Each row was made from one small tree. The marks that hang from a mark follow it in brackets, in the order of their numbers. Every link used is in the known rows. Write each row's tree.
In the rows, zero is written as 128.
Known rows
k444[k502[k785[k562]]]: [161 136  99 113 175  88 137 107 164  95 115 153 145  95 124 175 118 128
 155  98 139  79  96  99 141 147 128 121 115 103 119 148  82 146 135 114
 186 129 129 147 133 176 100]
k785[k562[k105]]: [167 149 108 150 140  73 124 148 136 119 149 147 154  82 146 169 109 122
 187  99 140 148  54  80 128 139 124 135 118 126 121 119  85 123 137 124
 127 162  93 172 138 138 127]
k502[k444 k785[k562]]: [182 124 121  94 140 131 105 131 162 151 142 167 161 113 117 175 106 123
 189  47 137  82  86  47 189 131 129 125 121 115 110 137  99 156 121 134
 209 151 149 167 156 135 118]
k808[k264[k562]]: [115 134 109  87 153 139 164 128 122 132 131 120 179 146 148 124 115 135
 154  80 132 122  86 119 145 116 147 110 116  91 132 171  81 118 167 111
 127 152 101 132 100 149 124]
k562[k55]: [146 116 118 101 191 119 177 141 110 123 134 125 121  77 139 144 122 100
 122  95 164 124 100 116 123 141 106 110 109 158 109  94 119 114 152 132
 125 116 148 144 123 107 140]
k502[k444 k785[k562[k55 k105]]]: [204 113 117  91 155 104 146 131 159 157 146 155 169 102 125 183 108 116
 182  31 148  92  55  30 173 129 113 123 111 121 110 110  96 155 132 131
 202 152 154 184 158 114 119]
k976[k562[k55 k105]]: [148 117  84 151 147  48 179 142 142 114 144 147 113  69 165 156 125  70
 117  70 147 148  56  87 103 117  81 131  92 136 115 113  88 115 153 149
 108 123 100 159 160 103 120]
k818[k562[k105] k676]: [126 135  81 117 138 144 115 152 111  93 137 118 111  66 190 134 155 107
 128 120  72 138 122 110  97 145  74 163  98 133 125 176 105 129 152 144
 174 122 129 192 169 135 122]
k785[k562[k55 k105]]: [178 137 114 132 170  65 164 147 120 130 148 141 155  66 143 172 110 119
 176  98 155 147  40  75 122 144 116 124  99 143 106  97  97 112 144 128
 119 155 106 174 132 114 132]
k231[k562[k105]]: [136 163  88 155 144  67 131 150 138  94 133 114 154  62 131 130  97 105
 145 128 138 128  58 103  98 116 101 151 118 123 131 149  97 111 189 135
 120 148 117 154 121 138 122]
k785[k562[k55]]: [156 140 125 113 176  95 152 146 111 127 142 152 144  62 128 169 108 119
 177 114 150 134  74  94 134 151 125 119 101 153  97 109 116 102 133 136
 122 147 112 156 121 123 141]
k676[k818 k942]: [159  78 111 108 175 117 109 112 105 160 120 134 122  71 145  95 110 159
 178 109 154 152 112  95  90 125 150 108 103 119 100 104  93 146 163 104
 138  77 144 103 216 122 104]
k942[k264 k477[k265]]: [150 129  44  92 159 137  95 110 125  37 115 142 111 115 160  91 125 142
  99 116 172 129 143 124 112 128 142 120 138 168 128 119 162 123 206  96
  97 143 153 128 171 134 109]
k676[k818 k942[k264 k477]]: [181  79  87  79 171 111 101 105  94 135 104 140 119  73 158  62 110 167
 152 125 187 155 121  74  74 127 148 103 112 148 101  93 139 135 212  88
 108  97 161  89 222 117  76]
k55[k562]: [112 124 110 160 137 149 118 129 122 101 139 151 129  75 153 133 110 149
 157 127 145 123 132 116 145 119 145 118 143 163 118 132  84  96 123 120
  87 129 136 136 138 169 157]
k808[k264[k562] k676[k818]]: [112 115 125  96 172 163 155  96 125  98 143 126 235 158 167 114 136 153
 160  48 132 137  86 135 134 107 144  82 114  35 114 147  77 136 146 117
 117 141 130  91 134 138  91]
k264[k562]: [112 145 103 105 144 150 161 118 142 138 135 127 158  98 148 140 133 133
 138  90 111 127 101  79 134 119 146 129 115 110 134 142  77 117 150 116
 158 132 104 137 147 141 133]
k676[k818 k942[k477]]: [165  74 113  95 158 109 117 131  99 151 108 129 128  60 153  85  98 168
 167 106 182 166 103  90  78 133 141  95 113 130 110  94 114 155 201  94
 130  94 169 112 213 112  92]
k808[k676]: [126 133 118 147 136 169 123 123 150  64 153 136 175 119 164 139 136 112
 127  80 144 129 119 149 142 129 110  96 127  84 129 127 103 145 126 136
 123 119 156 117 127 136 119]
k818[k676]: [120 142 105 106 158 175 111 152 140  83 143 132 109  99 161 132 139 106
 120 117  94 127 147 156 133 142  95 141 133 150 112 139 129 131 154 137
 145 127 132 161 140 147 107]
k502[k444]: [139 102 128 112 163 140 108 135 155 127 148 146 136 125 149 144 102  83
 144  63 124 118 110 107 157 119 142 135 129 141 117 116  95 146 142 119
 188 128 161 148 161 126 150]
k942[k264 k477[k105]]: [190 127  80  87 147 102  97 137 113  72 115 159 108 123 165  92 111 131
 101 117 179 132 113  99  99 132 120 124 147 208 145 128 166 103 211  94
 108 142 144 121 136 130  64]
k477[k105]: [174 122 114 128 153  99 103 157 128 111 136 155 111 127 150 139 106 122
 139  89 129 122  93 126 118 127 118 133 132 180 151 144 102 114 134 113
 155 108 117 137 123 138  84]
k818[k676[k942[k477]]]: [145 122 100  94 136 171 127 159 135 102 132 123 108  76 172 110 116 131
 127 134 118 145 135 140 111 148 105 123 119 153 120 136 146 147 196 117
 141 109 156 163 163 133  99]
k562[k105]: [156 128  95 152 139  86 137 143 148 106 143 115 139 107 163 142 124 104
 138  77 152 145  75  99 115 122 102 130 132 121 142 113  75 147 156 115
 131 138 124 168 145 132 121]
k477[k265[k105[k562]]]: [136 121  75 155 160 117 105 117 120  30 119 123 125 125 137 144 128 170
 107  81 113 115 124 151 122 112 150 145 128 123 138 145 109 113 122 106
 164 111 124 133 165 156 131]
k444[k502[k785[k562[k105]]]]: [170 133  93 120 174  71 144 110 171  95 116 147 150  98 129 175 120 127
 155  90 139  86  81  90 134 144 122 124 115 100 123 142  71 150 137 107
 183 132 126 157 138 172  98]
k477[k105[k562] k265]: [159 117  86 122 177 103  86 122 124  41 116 145  91 153 139 141 106 170
 128  99  73 125 103 145 125 120 165 157 124 183 164 150 117 113  94 106
 187  93 120 152 172 152  97]
k265[k105[k562]]: [156 122 125 158 134  93 127 138  93  63 105 121 137 111 139 144 122 153
  94  94 144 118 100 106 115 116 117 143 146 129 146 142 118  91 133 116
 167 130 124 107 118 156 108]
k818[k562[k105] k676[k942]]: [145 117  73 113 125 148 125 147 109 121 134 114 106  48 195 118 143 126
 142 139  74 146 118  98  83 146  88 151  77 128 127 180 109 135 166 133
 175  91 135 187 193 129 120]
k265[k105[k562[k55]]]: [165 114 129 147 155  89 157 141  81  70 105 118 137  99 137 149 123 149
  83  91 152 116  92 104 108 119 111 136 136 140 135 125 128  83 136 116
 161 126 133 111 114 141 113]
k264[k562[k55 k105]]: [144 129  98 104 168 109 217 116 137 146 140 111 170  87 161 148 134 125
 130  71 128 138  57  53 110 119 124 123 102 117 129 109  73 114 161 112
 148 136 112 161 151 108 131]
k105[k562]: [128 131 135 107 149 115 122 125 100  73 100 119 109 113 131 138 113 130
 124 134 115 134 109  92 140 138 142 149 141 156 154 128 126 116 114 135
 173 131 138 138 139 160 131]

Write each row's tree
[142 115  78 147 177 113 126 117 114  34 119 120 126 120 136 145 127 167
 103  81 118 115 118 148 118 113 144 140 121 130 130 132 116 108 121 106
 160 108 130 134 162 143 135] => k477[k265[k105[k562[k55]]]]
[181 124  59  83 164 104  86 112 107  24 100 153  97 139 160  94 109 161
  94 125 143 131 120 110 103 125 152 141 142 211 156 131 178 102 180  88
 129 131 148 131 170 139  72] => k942[k264 k477[k105[k562] k265]]
[182 116 135 101 174  80 136 143  93  95 111 142 100 123 137 144  99 135
 121 112 115 129  76 103 115 134 125 145 126 208 158 129 129  94 114 120
 177 105 129 141 126 133  87] => k477[k105[k562[k55]]]
[174  89  76  89 182 115 123  75 108 156 117 137 136  85 159  73 128 168
 166 115 142 151 106  47  80 111 164 121  94 123  98 103 101 124 177  89
 125  88 119  87 236 120  86] => k676[k818 k942[k264[k562[k105]]]]
[160  73  93 114 160  94 112 114  85 167 114 124 124  47 165  96 123 159
 185 113 138 158  95  62  65 126 133 122  78 107 110 132  79 142 160 109
 156  72 141 123 237 113 110] => k676[k818[k562[k105]] k942]
[154 131  74  92 153 173 132 121 143 110 138 128 115  92 179 101 137 131
 122 138  89 137 133 107 109 133 116 140 108 147 114 140 133 126 180 111
 138 107 120 147 182 138  92] => k818[k676[k942[k264[k562[k105]]]]]
[128 129 101  98 147 116 173 128 130 134 135 111 188 150 158 126 117 134
 155  70 133 132  63 107 134 111 138 116 117  84 140 162  70 127 170 105
 127 158  97 147 111 143 119] => k808[k264[k562[k105]]]
[137 109  90  78 157 169 154 146  81 132 127 121  93  27 179 120 140 123
 131 154  85 130 136 111  90 159  92 137  60 153 101 167 140 112 165 143
 171  77 152 169 178 111 137] => k818[k562[k55] k676[k942]]
[156 133  37 101 149 134 130  97 124  49 115 138 147 113 163  95 137 173
  84  93 156 122 124  93 101 110 152 125 131 141 130 139 149  96 213  79
 115 148 128 113 172 134  97] => k942[k264[k562] k477[k265[k105]]]
[154 121  57 101 135 151 117 129 104 110 129 123 100  56 198 101 149 124
 131 153  80 140 129  86  79 144  92 156  77 141 120 179 127 123 173 126
 160  94 127 169 199 130 108] => k818[k562[k105] k676[k942[k264]]]
[196 121 113 104 135 110 115 131 171 149 145 159 169 114 128 177 108 119
 191  34 140  91  63  33 179 126 120 130 122 109 118 128  86 162 127 128
 205 158 147 181 163 130 115] => k502[k444 k785[k562[k105]]]
[112 134 118 108 141 176 171 113 141  90 148 122 229 164 169 124 133 139
 145  60 132 126  86 141 153 113 137  82 113  40 133 169  85 132 147 120
 117 145 127 111 100 144 111] => k808[k264[k562] k676]
[146 102 117 111 119 161 155 136 129  90 138 117 203 142 178 101 105 148
 150  84 176 144  87 159 131 127 127  60 110  58 138 153 117 158 188 109
  97 120 168 110 113 131 102] => k808[k264 k676[k942[k477]]]
[143 112 102 115 125 155 190 110 147 116 148 109 231 149 186 112 121 155
 161  68 137 144  59 116 127 110 142  74  94  31 144 162  76 147 168 100
 116 119 127 117 133 131 105] => k808[k264[k562[k105]] k676[k942]]
[189 116 126  79 159 126 134 131 152 157 141 161 161  99 117 180 106 119
 182  44 144  82  78  42 182 135 122 119 110 127 102 118 110 147 125 135
 204 146 157 169 152 119 124] => k502[k444 k785[k562[k55]]]
[202  74  89  81 174  98  95 112  90 136 102 153 114  88 162  63 103 175
 154 120 176 156 109  77  66 125 149 107 113 170 111 104 140 125 207  81
 117  89 153  87 219 113  53] => k676[k818 k942[k264 k477[k105]]]
[141 106  92  69 148 164 159 159  76 127 120 118  97  19 185 113 133 130
 123 151 103 141 129 107  81 164  86 128  69 161 109 162 153 118 192 134
 167  88 169 175 176 106 126] => k818[k562[k55] k676[k942[k477]]]
[143 133  78  83 155 188 128 121 138 110 135 133 112  88 172 100 136 135
 123 147  90 130 148 117 115 137 123 139 108 153 110 145 140 120 177 116
 140 100 122 139 173 141  97] => k818[k676[k942[k264[k562]]]]
[169  66  99 102 179  91 140 114  73 176 115 121 123  35 163 100 122 154
 178 109 146 158  87  57  58 130 127 116  66 121 100 112  89 133 164 112
 152  69 150 125 233  96 113] => k676[k818[k562[k55 k105]] k942]
[172  82  85  91 187 123  94  88  98 144 114 144 115  82 151  71 122 159
 165 131 157 143 130  81  86 120 156 115 101 140  93 102 117 126 173  99
 117  81 135  78 225 125  88] => k676[k818 k942[k264]]
[145 153  93 138 174  59 174 148 123 106 134 111 152  49 129 132  98  99
 134 125 154 128  45  97  90 122  91 142 103 144 119 125 108  99 193 139
 114 141 129 157 116 114 127] => k231[k562[k55 k105]]
[165 124  44 114 151 124  97 116 119  29 112 140 124 117 161  91 130 156
  84 100 179 122 137 125 101 118 131 121 142 158 126 127 163 111 211  86
  98 143 147 116 161 135  98] => k942[k264 k477[k265[k105]]]
[158 107  80  95 154 137 168 149  93 132 134 110 105  31 193 124 142 120
 131 136  87 145 105  94  75 152  77 142  61 145 112 155 122 123 172 134
 168  83 147 189 190 105 124] => k818[k562[k55 k105] k676[k942]]
[142  94 107 105 198  86 127 118  77 137 120 125 131  58 157 123 138 124
 156  85 141 146  95  78  77 129 108 129  97 127  98 110  84 123 143 132
 150 110 143 138 197 108 117] => k676[k818[k562[k55 k105]]]
[194 145  98 107 139  94 153 139 138 136 132 142 152  80 118 174 131 142
 173  66 167  99  65  48 150 143  92 111 114 114 120 120  99 143 133 137
 148 151 122 174 125 130 103] => k502[k785[k562[k55 k105]]]
[135 101 102 117 176  91  99 118  88 128 121 130 132  69 159 121 138 129
 163  87 133 146 102  82  86 126 116 136 106 115 107 125  75 130 140 129
 154 117 133 134 201 123 113] => k676[k818[k562[k105]]]
[150 121  93 125 130 183 137  96 147  89 144 137 173 107 173 106 137 142
 133 108 139 132 121 109 126 124 137  93 100  86 125 132 115 135 152 116
 119  95 146  92 165 132 109] => k808[k676[k942[k264[k562]]]]
[164 109  98  97 160  90 126 150 111  53 108 132 109 114 151 131  95 160
 110  92 143 143  88 128 104 135 136 127 136 189 160 122 148 123 166  99
 156 122 165 165 156 122  96] => k942[k477[k105[k562[k55]] k265]]
[167 130  99 103 190  82 156 108 156 100 115 148 147  87 124 176 118 126
 150  96 146  79  90  97 136 148 122 116 108 111 110 137  87 138 140 114
 181 124 135 149 128 165 106] => k444[k502[k785[k562[k55]]]]
[133 118  86  88 119 171 118 160  93 116 120 124  99  36 188 108 132 136
 133 154  91 140 143 112  90 158  94 138  84 143 123 185 142 132 188 131
 172  94 158 173 185 130 121] => k818[k562 k676[k942[k477]]]
[124 106 130 110 175 149 122 113 119  79 143 130 209 161 165 111 128 134
 159  52 157 137  99 167 135 114 125  78 126  53 108 138  94 146 142 125
 100 134 149  94 124 138  90] => k808[k264 k676[k818]]
[154 123  82  81 144 175 116 142 130  92 129 133 100  85 176  92 125 131
 116 147 123 137 148 131 108 145 109 128 121 167 113 134 163 131 204 113
 127 111 150 146 168 136  91] => k818[k676[k942[k264 k477]]]
[119 126 122  95 162 169 200 110 130  98 149 118 229 150 170 127 132 134
 138  57 138 125  76 139 147 117 131  76 102  53 123 152  95 125 152 122
 112 141 136 112  95 126 113] => k808[k264[k562[k55]] k676]
[151 128  82  92 155 184 113 129 133  97 134 135  98  90 169 101 134 126
 125 148 102 130 155 136 116 141 115 135 112 160 109 140 148 127 176 119
 133 100 132 137 169 142  96] => k818[k676[k942[k264]]]
[154 135  31  91 151 126 135  95 141  61 123 130 146 117 173  93 135 155
 103  96 151 140 106  78 101 115 151 129 127 145 138 122 136 119 212  82
 111 153 131 142 188 129 101] => k942[k264[k562[k105]] k477[k265]]
[170 132  42  78 160 124 114 104 129  63 116 155 126 129 168  93 121 170
 105 102 132 128 112  94 101 117 159 130 128 181 146 143 151  97 197  77
 126 135 124 128 177 130  75] => k942[k264[k562] k477[k105 k265]]
[168 111  89 109 197  95 116 121 110  48 117 140  91 141 140 146 106 165
 122  98  83 124  96 141 117 125 158 150 113 197 154 134 125 104  98 107
 182  87 128 155 168 135 103] => k477[k105[k562[k55]] k265]
[147 113  92 120 154  90 167 142  87 129 129 112 124  50 169 143 139 103
 134 102 136 134  80  75  90 142  89 135  80 133 127 142  87 116 148 137
 157 113 141 173 157 106 150] => k818[k562[k55 k105]]
[161 117 101  95 139 162 122 162 132 103 132 131 103  85 175 109 114 136
 124 128 112 144 127 141 105 146 104 127 121 168 126 143 146 140 192 112
 150 102 152 163 158 132  83] => k818[k676[k942[k477[k105]]]]
[125 120  83  96 131 179 113 148  98 122 129 127  96  44 181 115 140 129
 140 157  72 131 149 115  98 154 101 146  75 138 117 190 126 125 159 138
 179  82 138 164 184 136 128] => k818[k562 k676[k942]]
